Every row comes from one small tree of marks. The marks that hang from a mark follow it in brackets, in alphabetical order. Every link used is in the known rows. Which tree was each row made from?
Known rows
remame(liva): [-0.52 -1.22  0.53 -0.10 -0.15  1.06 -0.01  0.56  0.12 -0.04  0.31 -0.63
  0.39  0.04  0.37  0.22 -0.44  0.53  1.30  0.47  0.11  2.10 -0.62  0.37
 -0.79]
liva(remame(repuf(ganad) tidez)): [ 0.40 -0.17  0.97  0.15  0.38  3.00 -1.08  0.10  0.89 -1.06  1.19 -1.56
 -0.40  0.46  0.53  0.88  1.38  0.92  1.28 -0.50  0.12  3.41 -0.16 -0.10
 -0.70]
gusu(liva(remame(repuf(ganad))) sosi tidez): [-1.43 -1.58  1.96 -0.57 -1.52  3.34 -0.18  0.98  0.49 -4.92  2.03 -1.44
 -2.22 -0.39 -0.91  1.84  2.78  0.77 -0.80 -0.51  0.07  3.07  0.40 -0.34
 -0.98]
gusu(liva(remame) sosi): [-1.07 -2.04  1.51  0.31 -1.19  2.23  0.29  0.03  0.17 -3.17  0.94 -0.96
 -1.28 -0.15 -0.95  0.62  2.53  0.50  0.19 -0.14 -0.16  2.47  0.38  0.42
 -0.81]
tidez(repuf): [ 0.16 -0.83  0.68 -0.23 -1.00  0.26  1.00 -0.26 -0.23 -0.87  0.04 -0.19
 -0.63  0.42 -0.39  0.07  0.24 -0.06  1.33  1.29  0.45  1.39 -0.97  0.26
 -0.47]
repuf(ganad): [-0.12 -0.52  0.85 -0.47 -0.26  0.76 -1.56 -0.68 -0.34  0.31  0.70 -0.30
 -0.46  0.49 -0.15  0.88 -0.13  1.44  0.33 -0.99  0.49  1.77 -0.94  0.17
 -0.99]
remame(liva repuf(ganad) tidez): [ 0.81 -0.31  1.10 -0.39  0.66  2.93 -1.15  0.94  0.97 -0.42  1.51 -1.64
  0.38 -0.21  0.90  0.77 -0.33  0.86  2.09  0.05  0.35  3.50 -0.60 -0.15
 -0.75]
repuf(remame): [-0.45 -1.42  0.77  0.40 -0.68  0.67 -0.50 -0.57  0.66  0.30  0.63  0.21
 -0.94  0.25  0.58  0.65  0.31 -0.76  0.16 -0.34  0.62  0.30 -0.57 -0.40
 -0.16]
kika(ganad): [-0.44 -0.07  0.54 -0.37  0.14  0.76 -0.82 -0.26  0.24  0.98  0.28 -0.04
 -1.25 -1.34 -0.81  0.32 -0.16  0.46  0.14 -0.02 -0.27  1.37 -0.13 -0.33
 -0.48]
gusu(liva(remame(tidez(repuf(ganad)))) sosi): [-0.09 -1.79  2.02  0.09 -1.48  2.82 -0.82 -0.14  0.47 -3.97  1.49 -1.34
 -0.94 -0.06 -1.73  0.82  2.25  0.47  0.78  0.07  0.57  3.24  0.14  0.47
 -0.81]
tidez(repuf(ganad)): [ 0.17 -0.54  1.20 -0.52 -1.13  0.68 -0.27 -0.56 -0.26 -0.74  0.35 -0.40
 -0.54  0.55 -0.51  0.58 -0.25  0.90  1.15  0.52  0.90  1.76 -1.39  0.28
 -0.98]
liva(remame(repuf tidez)): [ 0.37 -0.46  0.60  0.38  0.48  2.68 -0.10  0.41  0.96 -1.15  0.86 -1.35
 -0.54  0.37  0.70  0.38  1.82  0.10  1.44  0.08 -0.17  3.10  0.11 -0.10
 -0.23]
remame(liva tidez): [ 0.67 -1.17  0.32 -0.19  0.18  1.72 -1.38  0.43  0.63 -0.59  0.93 -0.95
  0.90  0.02 -0.36 -0.10 -0.26 -0.17  1.79  0.57  0.38  2.72 -0.28  0.24
 -0.27]
gusu(sosi tidez): [-1.00 -1.86  0.96 -0.18 -1.35  0.96 -0.95  0.73 -0.52 -2.90  1.40 -0.50
 -1.70  0.39 -1.32  1.07  1.19 -0.47 -1.10 -0.25  0.29  1.45  0.14 -1.20
 -0.46]
liva(remame): [-0.69 -0.89  0.44  0.26 -0.20  1.49 -0.20 -0.26  0.31 -0.66  0.18 -0.69
 -0.43  0.71  0.06  0.48  1.29  0.58  0.67 -0.19 -0.08  2.29 -0.23  0.39
 -0.68]
liva(remame(tidez(gusu(sosi) repuf(ganad)))): [ 0.26 -0.87  1.21  0.19 -1.41  2.06 -1.76 -0.84  0.48 -2.02  1.17 -1.54
 -0.47  1.07 -1.25  0.69  1.48  0.17  1.89  0.55  0.17  2.89 -0.70 -0.19
 -1.13]
tidez(repuf(remame)): [-0.02 -1.34  1.10  0.05 -1.33  0.58  0.59 -0.56  0.58 -0.76  0.27  0.06
 -0.91  0.39 -0.09  0.43  0.10 -0.78  1.05  1.01  1.03  0.57 -1.16 -0.13
 -0.36]
remame(repuf(ganad) tidez(gusu)): [ 1.10  0.08  0.80 -0.42 -0.03  1.87 -1.57 -0.50  0.28  0.17  1.60 -1.21
 -0.85  0.25  0.60  0.64  0.78  0.17  2.13  0.06 -0.33  2.43 -0.74 -0.70
 -0.77]
liva(remame(tidez)): [ 0.28 -0.98  0.35  0.48  0.00  2.01 -1.23 -0.41  0.74 -1.08  0.64 -1.05
 -0.12  0.64 -0.52  0.14  1.46  0.08  1.08 -0.21  0.13  2.76  0.08  0.26
 -0.32]
liva(remame(repuf(ganad) tidez(gusu(sosi)))): [ 0.09 -0.45  1.17  0.33 -0.33  2.83 -1.35 -0.20  0.66 -1.44  1.57 -1.89
 -0.90  0.71  0.16  1.08  1.76  0.52  1.71 -0.21 -0.49  3.21 -0.36 -0.67
 -1.11]
sosi(gusu(tidez)): [-1.00 -1.70  0.16 -0.92 -0.98  0.25 -0.18 -0.69 -0.55 -0.73  0.40  0.40
 -1.15  0.28 -0.01  0.76  1.37 -0.22 -1.02  0.40  0.12  1.07 -0.13 -1.06
 -0.96]
gusu(liva sosi tidez): [-1.17 -2.30  1.27 -0.63 -1.80  1.61 -0.31  0.63 -0.11 -4.33  1.61 -0.45
 -1.98 -0.52 -1.73  0.93  2.11 -0.29 -1.10 -0.11  0.30  1.79  0.42 -0.37
 -0.48]
remame(liva repuf(ganad) tidez(gusu(sosi))): [ 0.52 -0.65  1.42 -0.27 -0.34  2.83 -1.50  0.59  0.60 -0.88  2.07 -2.02
 -0.12  0.02  0.43  0.95  0.29  0.42  2.71  0.54 -0.34  3.24 -0.83 -0.89
 -1.24]

Which tree is each row?
[ 0.49 -1.04  1.40 -0.35 -1.32  1.69 -2.95 -1.68  1.10 -0.18  1.86 -0.31
 -0.74  0.08 -0.50  1.12  0.53 -0.29  1.05 -0.85  0.86  1.20 -0.87 -0.19
 -0.83] : repuf(ganad remame(tidez(gusu(liva))))
[-0.20 -1.05  1.77 -0.73 -2.74  0.96 -0.28 -1.61  0.65 -1.26  1.13 -0.20
 -1.35  0.05 -0.64  0.93  0.66 -0.11  1.89  0.95  0.50  0.66 -1.83  0.34
 -1.34] : tidez(gusu(liva) repuf(ganad remame))
[-0.83 -1.80  0.45 -1.01 -1.52  0.22  0.51 -0.70 -0.48 -1.48  0.26  0.33
 -1.14  0.30 -0.31  0.63  1.22 -0.36 -0.54  1.28  0.36  1.08 -0.58 -0.94
 -1.05] : sosi(gusu(tidez(repuf)))
[-1.17 -1.79  1.25 -1.18 -2.02  1.66  0.23 -0.97  0.12 -3.04  0.72 -0.17
 -1.23  0.01 -0.74  1.18  2.22  0.66 -0.52  0.68  0.48  2.13 -0.47  0.01
 -1.61] : sosi(gusu(liva(remame) tidez(repuf(ganad))))
[-1.07 -1.83  0.65 -0.41 -0.83  1.23  0.89 -1.26 -0.02 -1.05 -0.05  0.05
 -0.84 -0.24  0.24  0.31  2.43  0.45 -0.01  0.47 -0.38  1.91  0.08  0.34
 -1.29] : sosi(gusu(liva(remame)))
[-0.22 -1.49  1.91  0.29 -0.60  3.42 -0.48  0.29  0.66 -3.54  1.73 -1.62
 -1.29 -0.30 -0.67  0.99  2.66  0.63  0.64 -0.37  0.03  3.47  0.47  0.09
 -0.75] : gusu(liva(remame(repuf(ganad) tidez)) sosi)
[ 1.14 -0.65  0.99 -0.82 -1.53  1.25 -1.47 -1.30  0.30 -1.39  1.24 -0.78
 -0.54  0.11 -1.44  0.23  0.92 -0.17  2.42  1.07  0.40  2.14 -0.99  0.39
 -0.81] : remame(tidez(gusu(liva) repuf(ganad)))
[ 0.26 -1.47  1.73 -0.08 -1.51  1.82 -3.09 -1.37  0.88 -0.96  2.12 -0.57
 -0.95  0.08 -0.78  1.28  0.78 -0.35  0.83 -0.93  0.83  1.29 -0.73 -0.49
 -0.86] : repuf(ganad remame(tidez(gusu(liva sosi))))
[-0.68 -0.87  0.72 -0.32 -1.06  1.48  0.80 -0.67  0.34 -0.90  0.66 -0.83
 -1.46 -0.05  0.36  0.35  2.10  0.20  1.78  0.64 -1.13  1.91 -0.56  0.45
 -1.14] : tidez(gusu(liva(remame(repuf))))
[ 0.48 -0.63  0.92  0.13 -0.62  2.18 -1.33 -0.54  0.74 -1.66  0.73 -1.22
 -0.01  0.86 -0.85  0.56  1.07  0.59  1.48  0.19  0.70  3.11 -0.56  0.40
 -0.69] : liva(remame(tidez(repuf(ganad))))
[-1.07 -2.02  2.14 -0.42 -2.47  1.90 -1.21  0.70  0.39 -3.66  1.89 -0.92
 -1.20  0.38 -1.21  1.93  0.11 -0.30 -0.30  0.22  1.43  1.48 -0.91 -1.11
 -1.08] : gusu(sosi tidez(repuf(ganad remame(liva))))
[-0.32 -0.96  1.63 -0.41 -2.31  0.96 -0.82 -1.04  0.67 -0.22  1.04 -0.63
 -0.37  0.57 -0.04  1.09 -0.64 -0.06  2.50  1.09  0.55  0.94 -2.23 -0.12
 -1.72] : tidez(gusu repuf(ganad remame(liva)))
[-1.29 -1.88  2.22 -0.77 -2.67  2.81 -0.45  0.41  0.43 -5.72  1.70 -1.28
 -1.78  0.04 -2.04  1.76  2.25  0.76 -0.37  0.15  0.86  2.79 -0.13 -0.01
 -1.26] : gusu(liva(remame) sosi tidez(repuf(ganad)))
[-0.36 -1.39  1.00 -0.55 -0.43  2.27  0.17 -1.10  0.35 -1.31  0.65 -0.40
 -0.84 -0.31  0.48  0.72  2.47  0.79  0.31  0.16 -0.14  2.72  0.11  0.01
 -1.27] : sosi(gusu(liva(remame(repuf(ganad) tidez))))
[-0.89 -2.03  0.79 -1.34 -1.90  0.76  1.02 -0.69 -0.26 -2.68  0.42  0.37
 -1.46 -0.39 -0.65  0.63  2.00 -0.20 -0.49  1.30  0.33  1.34 -0.28 -0.23
 -1.01] : sosi(gusu(liva tidez(repuf)))
[-0.94 -2.06  1.32 -1.38 -2.26  1.14  0.01 -1.06  0.23 -2.45  0.95  0.44
 -1.48 -0.30 -0.48  1.26  1.66 -0.11 -0.80  0.61  0.94  1.05 -0.58 -0.42
 -1.29] : sosi(gusu(liva tidez(repuf(ganad remame))))
[-1.00 -2.05  0.51 -1.26 -1.32  0.74  0.42 -0.76 -0.30 -1.94  0.54  0.43
 -1.38 -0.46 -0.35  0.65  2.09 -0.12 -1.04  0.57  0.03  1.35  0.12 -0.28
 -0.92] : sosi(gusu(liva tidez))
[-0.09 -1.98  1.64  0.34 -1.37  2.62 -0.03  0.00  0.56 -4.05  1.18 -1.27
 -0.99 -0.10 -1.62  0.41  2.58 -0.12  0.90  0.57  0.26  2.99  0.39  0.40
 -0.47] : gusu(liva(remame(tidez(repuf))) sosi)
[-0.24 -1.53  1.08 -0.72 -1.14  1.82 -0.09 -1.49  0.31 -1.77  0.52 -0.22
 -0.59 -0.11 -0.48  0.50  2.20  0.69  0.55  0.65  0.30  2.49 -0.31  0.35
 -1.40] : sosi(gusu(liva(remame(tidez(repuf(ganad))))))
[ 0.29 -1.80  0.94  0.52 -1.22  1.05 -1.94 -1.00  0.73 -0.32  1.52 -0.29
 -0.99  0.43 -0.41  0.52  0.85 -1.72  1.01  0.01  0.41  0.64 -0.44 -1.03
 -0.23] : repuf(remame(tidez(gusu(sosi))))
[-0.32 -0.39  1.14 -0.54  0.31  2.25  0.32  1.02  0.46  0.01  0.99 -1.27
  0.00 -0.18  1.60  1.10 -0.52  1.57  1.66 -0.05 -0.01  2.83 -1.02  0.02
 -1.21] : remame(liva repuf(ganad))
[ 0.79 -0.62  1.48 -0.40 -0.65  2.43 -1.32 -0.24  0.30 -1.55  2.08 -1.40
 -1.47 -0.27 -0.22  0.80  1.70  0.10  1.87  0.15 -0.46  2.72 -0.37 -0.63
 -0.90] : remame(repuf(ganad) tidez(gusu(liva sosi)))
[-1.31 -2.25  1.87 -0.53 -2.66  2.55  0.43  0.69  0.39 -5.77  1.40 -1.14
 -1.84 -0.11 -1.94  1.26  2.62 -0.09 -0.27  0.81  0.53  2.54  0.08  0.01
 -0.76] : gusu(liva(remame) sosi tidez(repuf))
[-0.56 -0.27  1.06  0.20  0.07  2.43  0.05  0.16  0.55 -0.70  0.72 -1.28
 -0.88  0.54  1.12  1.09  1.27  1.49  0.84 -0.63 -0.20  2.87 -0.57  0.10
 -1.05] : liva(remame(repuf(ganad)))
[-0.35 -1.57  1.39 -0.33 -2.50  0.52  0.93 -0.79 -0.39 -2.54  0.80 -0.64
 -1.68  0.09 -1.39  0.28  1.51 -0.54  1.97  2.01 -0.38  1.28 -0.99 -0.02
 -1.14] : tidez(gusu(liva sosi) repuf)
[-0.65 -1.17  1.58 -0.20 -0.84  1.77 -1.88 -0.26  0.97  0.30  1.27 -0.42
  0.10  0.12  0.70  1.54 -0.94  0.78  0.63 -1.07  1.13  1.40 -1.27  0.00
 -1.18] : repuf(ganad remame(liva))
[ 0.36 -1.24  1.42 -0.10 -0.60  2.30 -3.07 -0.37  1.34 -0.05  1.73 -0.71
  0.53  0.21  0.15  1.34 -0.76  0.19  1.04 -0.98  1.43  1.86 -0.95 -0.20
 -0.74] : repuf(ganad remame(liva tidez))
[ 1.22 -0.39  0.78 -0.49 -1.26  0.82 -1.88 -1.24  0.08 -0.58  1.10 -0.76
 -0.32  0.64 -1.18  0.14  0.29 -0.30  2.33  0.93  0.42  1.97 -1.21 -0.16
 -0.85] : remame(tidez(gusu repuf(ganad)))
[-0.28 -1.59  0.73 -0.33 -0.36  1.99  0.92 -0.90  0.43 -1.46  0.44 -0.26
 -0.96 -0.39  0.47  0.25  2.71  0.18  0.43  0.62 -0.40  2.44  0.29 -0.04
 -0.96] : sosi(gusu(liva(remame(repuf tidez))))
[ 0.04 -1.97  1.12  0.46 -1.19  1.72 -1.87 -0.35  1.10 -0.55  1.67 -0.78
 -0.11  0.19 -0.13  0.63  0.25 -1.45  1.62  0.36  0.36  1.24 -0.63 -0.79
 -0.57] : repuf(remame(liva tidez(gusu(sosi))))
[-0.55 -1.49  1.01 -1.27 -2.06  1.32  0.74  0.21  0.30 -3.76  0.93 -0.21
 -1.58 -0.52 -1.43  0.60  1.39 -0.27 -0.01  1.06  0.65  1.74 -0.41  0.42
 -0.44] : gusu(liva tidez(repuf))
[-1.42 -2.00  0.70 -0.96 -1.38  1.50  0.36 -0.81  0.10 -2.51  0.62  0.00
 -1.38 -0.20 -0.31  0.88  2.61  0.24 -0.89  0.34 -0.10  1.90  0.26 -0.17
 -1.22] : sosi(gusu(liva(remame) tidez))
